Each row was made from one path, in order. Every step used is in the known rows, and no mark comes twice. Write each row's path.
Known rows
surar > zuros > lozir > depim > lukek > falad > goki: [-16 -14  -9 -24  -6  17 -18 -28 -11  35 -21  17   2 -20  -3 -22   4 -12
   1  -5  -4  -1  -3   1  13  -6]
falad > goki > ketol: [ 20   2 -18   0  -3  -4  -1 -16  14   6 -10  17  -1 -24  -1 -12  -3  -8
  -1 -11   7   4  -9  12  10  12]
surar > zuros > lozir > depim: [-25  -4 -13  -8  -4  22 -15 -26  -4  24 -13   8  25 -16  -1 -13   7  -8
  -6  -5   0  11  13  12  23   0]
sifo > depim: [ -9  -3  -7  -1  -2  12  -8   5  10  14   9   9   9   1  -7   1   0   8
  -6  -4 -12  15   5  22   2  -1]
sifo > depim > lukek: [ -1  -8  -2 -12   1  13  -4   5  -2  23   3  13   2   9  -9   6  -7  11
   1  -5 -17   9  -1  23  -3  -2]
goki > falad > lukek > depim: [-15 -15 -11  -6   2   0 -21  -3   8  36   0  26  -5 -17  -1 -10  10  -9
   1   1  11  -4 -20  20  -9  11]
kimo > falad > lukek: [  2  20 -18   0   0  17 -13  -7   1  21  -4  14  -6 -10  -5 -14  23 -13
   2   1  10  -2 -16   4  -3  -1]
lozir > depim > surar > zuros > sifo: [-22   8  -1 -20  -8  15 -17 -23 -21  25  -8  -7  25  -5   9  -2  22  -6
  -4   0  -7   3   3  10  -4   1]
goki > falad > lukek: [  0  -7 -14   0   3   5 -14  -3  -6  27   6  10  -7 -25  -2  -8  10 -17
   4   4   8   3 -14  10  -6   6]
goki > ketol: [ 15   2 -16  -3   8   7  -1  -7  18   3  -7  10   3 -16   1   0  -6  -4
   1  -6   5  12  -1  29  10  16]
falad > goki: [  6   8 -12   6  -9  -8  -1 -13   2   9   2  13   3 -15  -5 -11   6  -8
  -2 -12   0  -9  -8  -1   3   4]
lukek > depim: [-16  -2  -8  -4   1  -2 -10  -4  20  16  -1  21   7   0  -1   0   4   3
  -3  -9   1  -5  -7  25  -1  13]
surar > zuros: [-16  12  -5  -4  -5   7  -4 -20  -9  10  -1   5   5  -6   1  -1   7  -8
   1  -3  -1  10   7   5   6  -6]
kimo > depim > goki: [ 10   0 -25  -2   2   7  -6   2   6  15  14  -1   6  -4 -11  13  -1   4
  12 -24   7  -1  -6  10  -8  22]
kimo > falad > goki: [  5  24 -26   3  -9  -1  -8 -13   5  11  -2  17   4 -14  -6 -18  13  -6
  -3  -5  12  -4 -19  -2   3   0]
lukek > depim > goki > ketol: [  9 -11 -16  -6   2   6  -8   0  30  17  -7  20   1 -11  -2   9 -14   6
   3 -18  12   5  -8  33  -6  23]
lozir > depim > lukek > falad > goki: [  5  -6 -18 -21  -3  14 -22  -8  -1  26 -14  16  -4  -9  -5 -10   3  -5
   5 -15  -1 -10 -10  15   3  -2]
falad > lukek > depim > goki > ketol: [ 12 -14 -12  -6   0  10 -11  -3  23  28 -10  24 -10 -14  -4   3  -6  -2
   5 -18  12  -1 -13  25 -10  19]
depim > lozir: [  9   1 -12  -4   4  11   4   2  14  18   4  19  11  -3  -2   4   2 -19
   3  -5 -15   3   7  19  -7   4]
zuros > surar: [-10   8  -7   1   1   3 -10  -1  -2  11   1   5   3 -12  -5  -2   4 -12
   1  -5  -3  -2  -9  18   6  14]
lukek > depim > surar: [-16   2  -2  -8  -4   7 -10  -1  15  23  -3  11  14   8  -2   0  10   2
  -5  -4  -7  -8  -8  12 -12  12]
surar > zuros > lozir > depim > goki > falad: [-19 -19 -26  -6  -4  17 -21  -9  -6  37   0   5  21 -30  -3   1  -9  -5
   1  -5  16  20   0  14   2  10]
kimo > falad: [ -3  26 -26   0   2  11 -10  -3  11   8  -1  10   8  -5  -3  -5  10  -2
   0   1  10   7 -11  16   1   5]
depim > surar > zuros > sifo: [-20  11   8 -14  -5   2  -4 -23 -21  19  -2  -9  17  -9  11  -1  20  -9
  -4   8 -14   2   0   2 -10   3]
kimo > depim > sifo: [ 18  -1 -17 -10   0  -8  -8   4  -1  18  12   4   3   9  -8  -3  -1 -11
  14 -11  -3   5   0  13   0  20]
lukek > falad > goki: [  1  -1 -13  -8  -1   1 -11  -9   9  12  -2  12  -7 -19  -2 -13   6 -12
   1  -8  -1  -7  -9   6  -1   4]

Which path is each row?
[-27   0   4  -6  -5  13   3 -26  -8  23  -6   0  20 -14   1 -12   7 -13
  -7  10 -15  10   7 -11   7   3] => depim > surar > zuros > lozir
[-10 -16 -22  -3   0  -3 -17  10  14  29  10  15   6 -17  -4  11 -12   4
   4  -8  15   5 -17  27 -18  20] => lukek > depim > goki > falad
[  2 -10  -9  -7   0  17  -2   9  17  25   8  23  14   3  -7   2  -1  -9
  -3  -3 -23  15  12  24  -6  -4] => sifo > depim > lozir
[ -4 -21 -12 -11   3   6 -14   1  16  45   0  38   1 -14  -1  -8   8 -23
   3   1  -2  -2 -10  21 -16   6] => goki > falad > lukek > depim > lozir
[  1 -20 -14   0  -4  15 -18  11  -3  39  14  10  -6 -20 -11   1  -1  -5
   4  -5   5  11 -12  13 -19   3] => sifo > depim > goki > falad > lukek
[-10   1  -2  -6  -6  19  -8   7   5  20   6  -1  16  10  -8   2   6   5
  -7  -1 -17  10   1  10  -8   0] => sifo > depim > surar
[-15 -12   4 -29  -6   3 -16 -20 -17  31  -8  13  -6 -15   3 -13   7  -3
   0   2 -16   2  -7   6  -7  -9] => surar > zuros > sifo > depim > lukek > falad > goki
[  5   0 -16 -15   1  21 -14  -3  -5  23 -10  11   9   7  -7   7  -1   4
   5 -16  -1  -3  -2  29   5   2] => lozir > depim > lukek
[  1 -19  -5 -10  -5 -11 -21   7   2  43   4  25 -11  -2  -3 -11  -1 -19
   8   1   3   1 -12  20 -13  12] => goki > falad > lukek > depim > sifo
[ -2  -8 -17 -28  10  28 -24   3   4  25 -13   9   0   2  -3   4   0  -1
   8 -10  -3  -1  -2  36   1   3] => lozir > depim > lukek > falad
[-13 -10   3 -18  -2  11  -4 -10  -2  31   4  18  18  -6   4  -2   8 -12
  -4   6 -27  17  14  18 -10  -8] => surar > zuros > sifo > depim > lozir
[-15 -19  -3 -10  -7   8 -21  -7 -22  44  10   6  -4 -27   0  -4   8  -8
   3   4   2  14 -10   7 -21  -1] => surar > zuros > sifo > depim > goki > falad > lukek
[ 11  -2 -24  -9   9   9  -1  -2  13  20   8  16  14  -2  -6   1   9 -16
   9 -10  -9   1   4  14  -2  14] => kimo > depim > lozir
[  8 -13 -27  -2   3   8 -19   2  -8  35  13   5  -7 -23 -10   0   7 -11
  13 -10  17   1 -19   5 -16  18] => kimo > depim > goki > falad > lukek
[-26  -4   6 -13  -4   3 -10 -16 -11  19   5   4  13  -8   6  -3  10   4
  -7   5 -16  17   8  17  -2  -5] => surar > zuros > sifo > depim
[-33  -8   7  -8  -8  19  -3 -20  -6  28  -4   2  22  -9  -3 -13   5  -5
 -12  11 -21  20  12  -7   7  -3] => sifo > depim > surar > zuros > lozir
[-32   3  10 -19  -6  -1 -11 -24 -10  27  -6   3  17  -4  12  -4  20  -3
  -6   6 -11  -3  -5   7 -13   6] => lukek > depim > surar > zuros > sifo
[  0 -12  -5 -14  -3  11  -9 -11   4  21  -3   6   7 -18   3   7  -9   6
   0  -7  -2  24   4  25  -6   8] => surar > zuros > sifo > depim > goki > ketol
[-14   9 -14  -5  -1  10 -20  -8  15  30  -8  29  -5  -4  -3 -16  21  -5
  -1  -1  12  -9 -21  14  -6   4] => kimo > falad > lukek > depim
[ -1  -7  -7 -23  13  14 -10   4   4  18  -6   8  -9  -2  -1   5  -3  -4
   9  -2 -10  -1  -5  27  -6   5] => depim > lukek > falad
[  6 -11 -17   2  -1   8 -14   5  -6  33  10   8  -9 -24  -7   2   2 -13
   9  -6  12   2 -16   9 -19   9] => depim > goki > falad > lukek
[-15 -21 -17  -6  -6  23 -24 -15 -15  47  -4  10   5 -33  -5 -11   4 -17
   3  -3  14  11  -5   2  -2   2] => surar > zuros > lozir > depim > goki > falad > lukek
[-18  13 -10 -14 -13  30 -19 -18 -12  24  -9  -2  21   6  -1  -3  16  -6
  -2  -8   0   7   8   2   5  -9] => lozir > depim > surar > zuros
[-15  -8 -15  -4  -9  25 -14 -14  -2  29  -6   5  20 -14  -6   1  -5  -2
   0 -16   4   9   9   9   6   5] => surar > zuros > lozir > depim > goki
[-22 -16  -9 -31   6  30 -20 -16  -5  33 -21  10   6 -11   0  -8   1  -7
   3  -1  -8   8   6  21  12  -1] => surar > zuros > lozir > depim > lukek > falad
